Known rows, with every step that occurs
l, s, q, x: [  7.1  41.5  -0.5  14.1   8.5   9.7   1.8   5.9  19.5  -3.3  -3.4  -2.9
  -5.3  -3.5   9.3   0.5   3.9   4.1   1.2 -22.4   0.8 -20.0 -11.7]
e, l, s, q: [  2.0  -5.8  21.9  26.1  -8.6  12.0  -5.9  30.3  -4.2 -14.3   3.7  -6.0
 -22.8  -7.5   5.1   4.5   1.2  -1.5  17.8 -17.0  21.3 -28.7  -3.4]
h, x, e, l, s: [ -4.4  -0.1  16.4 -25.4   2.6  20.2  -2.0 -44.4  -8.9  -0.3  -4.9  -2.1
   3.1 -13.1  -3.5   9.1   5.0 -10.2   2.6  15.3  10.3 -14.9 -11.2]
l, e: [ 23.0  -2.2 -33.6 -13.2   3.5  -5.2   6.0   9.2  14.0  20.5   8.0  -3.9
  -0.6 -13.5   0.0 -27.3   0.8   5.0  26.7  17.8  11.1 -50.9  10.4]
e, l, s, q, x: [-10.6   7.6  21.0  26.1  -2.0   8.5   2.8  30.6  -2.6 -17.7  -4.8  -2.8
 -14.8  -8.0   7.0   7.9   1.6   3.8  14.6 -27.3  11.9  -8.7 -13.6]
r, l, s, x, q: [  0.4 -44.9   4.6  19.7   3.9  16.0   0.1 -47.2  18.6   8.6   4.4  10.7
   4.5   5.7  -2.8  12.5  -6.8 -23.6  12.3   2.8 -14.5  18.7   8.7]
e, l, x: [-16.4   4.5  23.2  -1.3 -13.1   3.2   4.7  40.4  -8.8 -13.2  -6.7 -16.2
   2.4 -10.6   9.1  10.3   0.0   3.1  13.4  -0.9  18.1 -55.0  -6.7]
q, s, x, e, l, r: [-22.0  18.9  -7.2   3.5  -8.8   9.0  20.0 -37.4 -10.8 -10.7   1.4  -6.2
   6.7   9.9   1.6   6.5  -6.3  -5.5 -14.5  -8.4  -1.0  53.1  -0.1]
q, x, e, l, r: [-15.1  34.7  -4.1 -27.8  -0.6 -14.6  14.8  38.9 -12.9   7.1 -11.5   8.5
  11.4  -6.7   2.5  -1.4  -3.3   6.4   7.3  -5.6 -18.0  26.3 -11.8]
r, l, x, q: [ -0.1 -36.1  12.6 -12.2  -3.0   2.8  -7.6   1.1  14.6   4.1  -5.5   4.3
  22.5  -5.9  -5.9  13.7 -10.1  -8.2   8.4   7.5 -10.4   1.7   5.8]
h, e: [ -5.3 -21.4 -14.6  25.6  33.1  -1.3 -11.2  -6.4  -8.4  11.7  -2.7   1.8
 -15.4   9.4  -3.6 -22.4   4.7  13.8  14.4   9.9  23.0 -79.9   9.5]
x, q: [ 27.0 -35.5   3.6  -5.8  -1.1  -5.9  -8.1  -7.9   1.3  14.6  -0.1   6.9
  -8.0  10.4   1.0  -7.7   0.3   6.6  -7.9   9.7  -4.3  -7.8   3.4]
q, s: [-23.9 -16.3   6.6  17.5  18.4  -3.8  22.2   3.0   2.8 -13.9  -8.4   2.0
  17.9   5.2  -0.5   0.8   2.0   6.5 -19.1 -17.2  16.4 -30.2 -14.4]
s, q, x, e: [ -5.5  25.1 -13.7  10.7  -2.1 -10.4 -17.7   7.0  12.0   8.4   4.2   9.5
  -9.2  12.4   1.3  -5.9   4.9  16.0  -7.0 -13.8 -12.5  49.1  14.3]
h, x: [-19.9 -10.7  10.8  -5.2  12.2   7.8  -7.5 -29.4  17.7  -3.2 -13.5 -10.1
   2.8  -4.3  -1.6  10.3   7.4  -4.2  -5.5   3.4  18.9 -72.7   3.6]
h, x, e, l: [-14.1 -17.5  14.3 -19.0   0.5   9.2  -9.7 -35.9  -8.5   1.2  -5.1   0.3
   1.1  -7.0  -5.8   9.8   5.8  -5.6   0.8  15.7  11.2  -8.3   0.6]
s, x, e: [ -4.6   7.8 -23.0   6.2 -10.7   3.0  -4.2 -63.3   7.2  24.8  20.3   1.3
 -13.3  27.1   8.0  -3.2   8.2  -7.7  -5.9  22.9 -16.6  26.7  27.9]
r, x: [  8.6 -31.0 -12.7  35.0  18.9 -26.5  -1.2  31.8  15.2  -7.1  11.1   4.0
   2.7   8.4  -4.4  -9.8   9.6   0.5 -18.0   3.7  -5.1 -34.9   3.9]
h, e, l, x, q: [  5.9 -16.1   4.9  10.7  12.7  12.6 -11.3  -8.6 -29.2  -2.6  -9.7  -8.7
 -14.4  -1.8  -1.0 -11.5  -2.0  18.3  16.5   6.9  21.8 -36.3  -5.6]
s, x: [-18.9  -2.4 -11.9  29.7  -5.5   3.8  -2.2 -42.8  20.6  10.9   9.9  -8.8
 -17.7  25.3  11.7   3.7   8.1  -6.6  -2.6   4.1  -3.0 -28.4  25.6]

Rows
[  2.5  -0.2   3.8   5.0  -9.8 -17.3   2.4  78.6  -5.8 -19.5  -1.4 -11.4
  -5.1 -12.7  -3.8  -0.9  -7.1  -5.9  11.8  -7.7   8.2 -32.5   0.7] => e, l, r, x
[  9.7 -18.1 -10.1  19.8 -10.7   7.8  -8.9 -67.7  12.3  15.3   9.0  -4.8
 -21.0  28.0   9.3   2.2   3.7  -2.5 -12.7   8.5 -14.0  22.6  22.2] => s, x, q
[-33.9  -8.2  -4.5  35.0  10.3   7.7  20.6 -50.9  10.7 -13.0  -1.6  -5.1
   6.4  20.1   6.0   9.1   3.8   0.4 -24.6 -17.8   5.6   3.7  -1.0] => q, s, x
[ -6.2  13.7   8.6 -39.3  -8.5  10.1  -8.4 -17.6  -7.8  -0.6  -9.5  -8.3
   3.8 -15.7  -6.6   8.7  -2.8  -9.8   6.9  15.1  10.2 -12.8   2.1] => h, x, e, l, r
[  0.9   5.2  14.2 -15.6  -5.1  22.8 -16.9 -47.1  -3.9  -2.7  -0.8  -4.0
  -7.4 -10.4  -4.7  10.4   4.6  -6.7   1.4   6.5  13.1  10.6   0.2] => h, x, e, l, s, q
[ 16.2  46.5  -8.0  -1.6   5.8   9.3  -0.6  -6.4  11.5   8.1   3.8   3.5
  -3.9  -2.3   7.1  -3.8   3.4   3.8  -0.5 -11.5  -8.8  14.3  -9.4] => l, s, q, x, e
[ -7.0   7.2  12.7 -11.2 -18.3  -7.0   2.9  74.1  -8.0  -9.9  -8.5 -12.6
  -7.1 -13.8   1.4   1.8  -9.8  -6.2  26.1  -7.6  18.5 -56.1   2.8] => e, l, r
[ -3.7  42.6  -8.5  -3.6 -16.1  -8.3 -15.9  35.5   1.2  -0.3  -1.2   0.6
 -12.0   0.7   0.2  -0.8  -4.1  10.8   6.3 -18.6  -8.6  55.6  12.3] => s, q, x, e, l, r
[ 13.5  48.7  -7.9 -45.8 -10.9   3.1   2.1  -0.6   0.4  17.4   5.2 -10.0
  19.5  -5.3   7.7  -4.7   2.1   2.2  -3.8  27.7  -6.1 -22.8   0.0] => l, x, e
[ 33.2  39.1 -29.3 -31.9  -4.7 -23.2  -0.3  50.2   5.2   6.6   8.5  -3.5
   9.7  -7.9  -7.9 -15.3  -7.1  -8.9  -4.5  17.6 -14.3  -6.2   9.5] => l, r, x, e
[ 19.3   3.6   4.8  -7.3 -13.7   6.4  -7.0   3.3 -17.5   9.6  16.4   8.8
 -14.1  -2.2  -0.1  -6.0   1.8  -2.3  11.1  10.1   2.9  30.7   1.9] => x, e, l, s, q
[  7.5 -27.7  14.3 -15.1   7.2  12.2 -15.0 -54.6  10.2   1.2 -15.1  -4.7
  -1.6  -0.9  -3.9   8.9   2.9  -0.8 -13.4   6.6   6.8 -23.6  -0.4] => h, x, q
[ 25.9 -19.9  -8.0  14.9  10.0 -14.9   5.0  17.8 -11.6  -3.0  19.6  12.0
   1.6  -2.0  -6.4 -10.4   7.2  -5.0  -9.6  14.8 -13.1  27.1 -10.9] => r, x, e, l, s
[ 12.0 -37.6   9.0   1.8  10.0  -0.2   9.9 -24.9  -5.7  -4.5  -8.0   7.8
   7.8   9.5  -2.8  -3.1  -2.1  10.2 -25.3  -8.7   0.6  23.5 -14.7] => x, q, s
[ 10.7  15.4  -2.7 -38.1 -20.1  -8.0  -0.3  38.8 -20.9  13.8   7.1   2.8
  -2.9  -7.5  -2.5  -9.1  -7.2  -5.8  16.1  17.7   0.5   6.9   8.3] => x, e, l, r
[-29.0 -13.5  -1.0  23.4  -0.6   8.4  19.4 -57.5 -11.3 -10.9   5.1   2.4
   3.7  17.7   2.5   7.2   1.8  -0.4 -20.2  -7.9   0.3  58.0  -2.5] => q, s, x, e, l
[-23.0   1.9   2.4  -4.4   8.7 -15.7  13.6  19.1 -13.1  10.2  -7.9  16.6
   7.6   3.7   3.6  -0.3   4.5  10.7   1.6  -6.4 -16.8  30.9 -13.6] => q, x, e, l
[ 21.8  31.6 -21.7 -12.8  -1.0 -22.4   1.8  66.9  15.5  -6.2   0.5 -13.3
   6.3 -10.0  -4.5 -11.2  -7.7  -8.0  -3.5   5.0  -3.6 -46.9   6.7] => l, r, x
[ 29.8 -14.5 -10.4  25.6   1.8 -12.3  -8.9  14.5  -6.6  -7.4  23.6  10.2
  -7.9   0.8  -7.4  -9.5   6.3  -1.1 -11.0   6.3 -11.2  53.1   0.2] => r, x, e, l, s, q
[-13.3  18.7   3.3 -11.0  10.9  -4.9  21.6  10.6 -13.6   7.6  -7.5  14.3
  10.2  -3.7   5.7   0.6   3.7   6.4   4.1  -6.3 -17.0  28.0 -25.1] => q, x, e, l, s
[-10.8 -37.5  14.8  -6.5   4.0   6.4   4.0 -11.7  10.5  -8.5 -10.5   6.2
  33.6  -6.9  -8.8  17.3 -12.0  -5.6  -2.9  -5.0  -7.7  23.5  -4.8] => r, l, x, q, s
[ -7.2 -16.8   1.6  12.0   9.7   4.5  -5.0  -4.0  17.2   6.9   3.8  20.9
  11.0  -3.9  -8.5   7.3  -5.6 -12.0  14.8 -11.7 -15.8  42.7   3.9] => r, l, s, q, x, e
[-11.2  12.2  -3.8  18.5  -7.9  -8.9 -16.7  16.8  -0.2   1.7   3.0   9.9
 -14.8   9.2   1.4  -0.4   4.5  15.7  -0.4 -19.7  -7.9  60.7  11.3] => s, q, x, e, l
[ -4.4  -8.5  27.1  -5.6 -12.2  10.0  10.7  11.7 -19.4 -22.7 -12.0 -11.4
   8.8  -8.8   4.3  12.0  -5.1   9.3  -4.4 -10.4  11.5   4.8 -21.8] => e, l, x, q, s
[ 34.5  18.1 -16.4 -16.1   2.5 -16.0   7.9  36.6   5.4 -15.6  -5.1  -8.1
  14.2  -7.9  -8.9  -8.5 -12.8  -2.4 -20.6  -5.1  -9.6  12.1  -7.6] => l, r, x, q, s
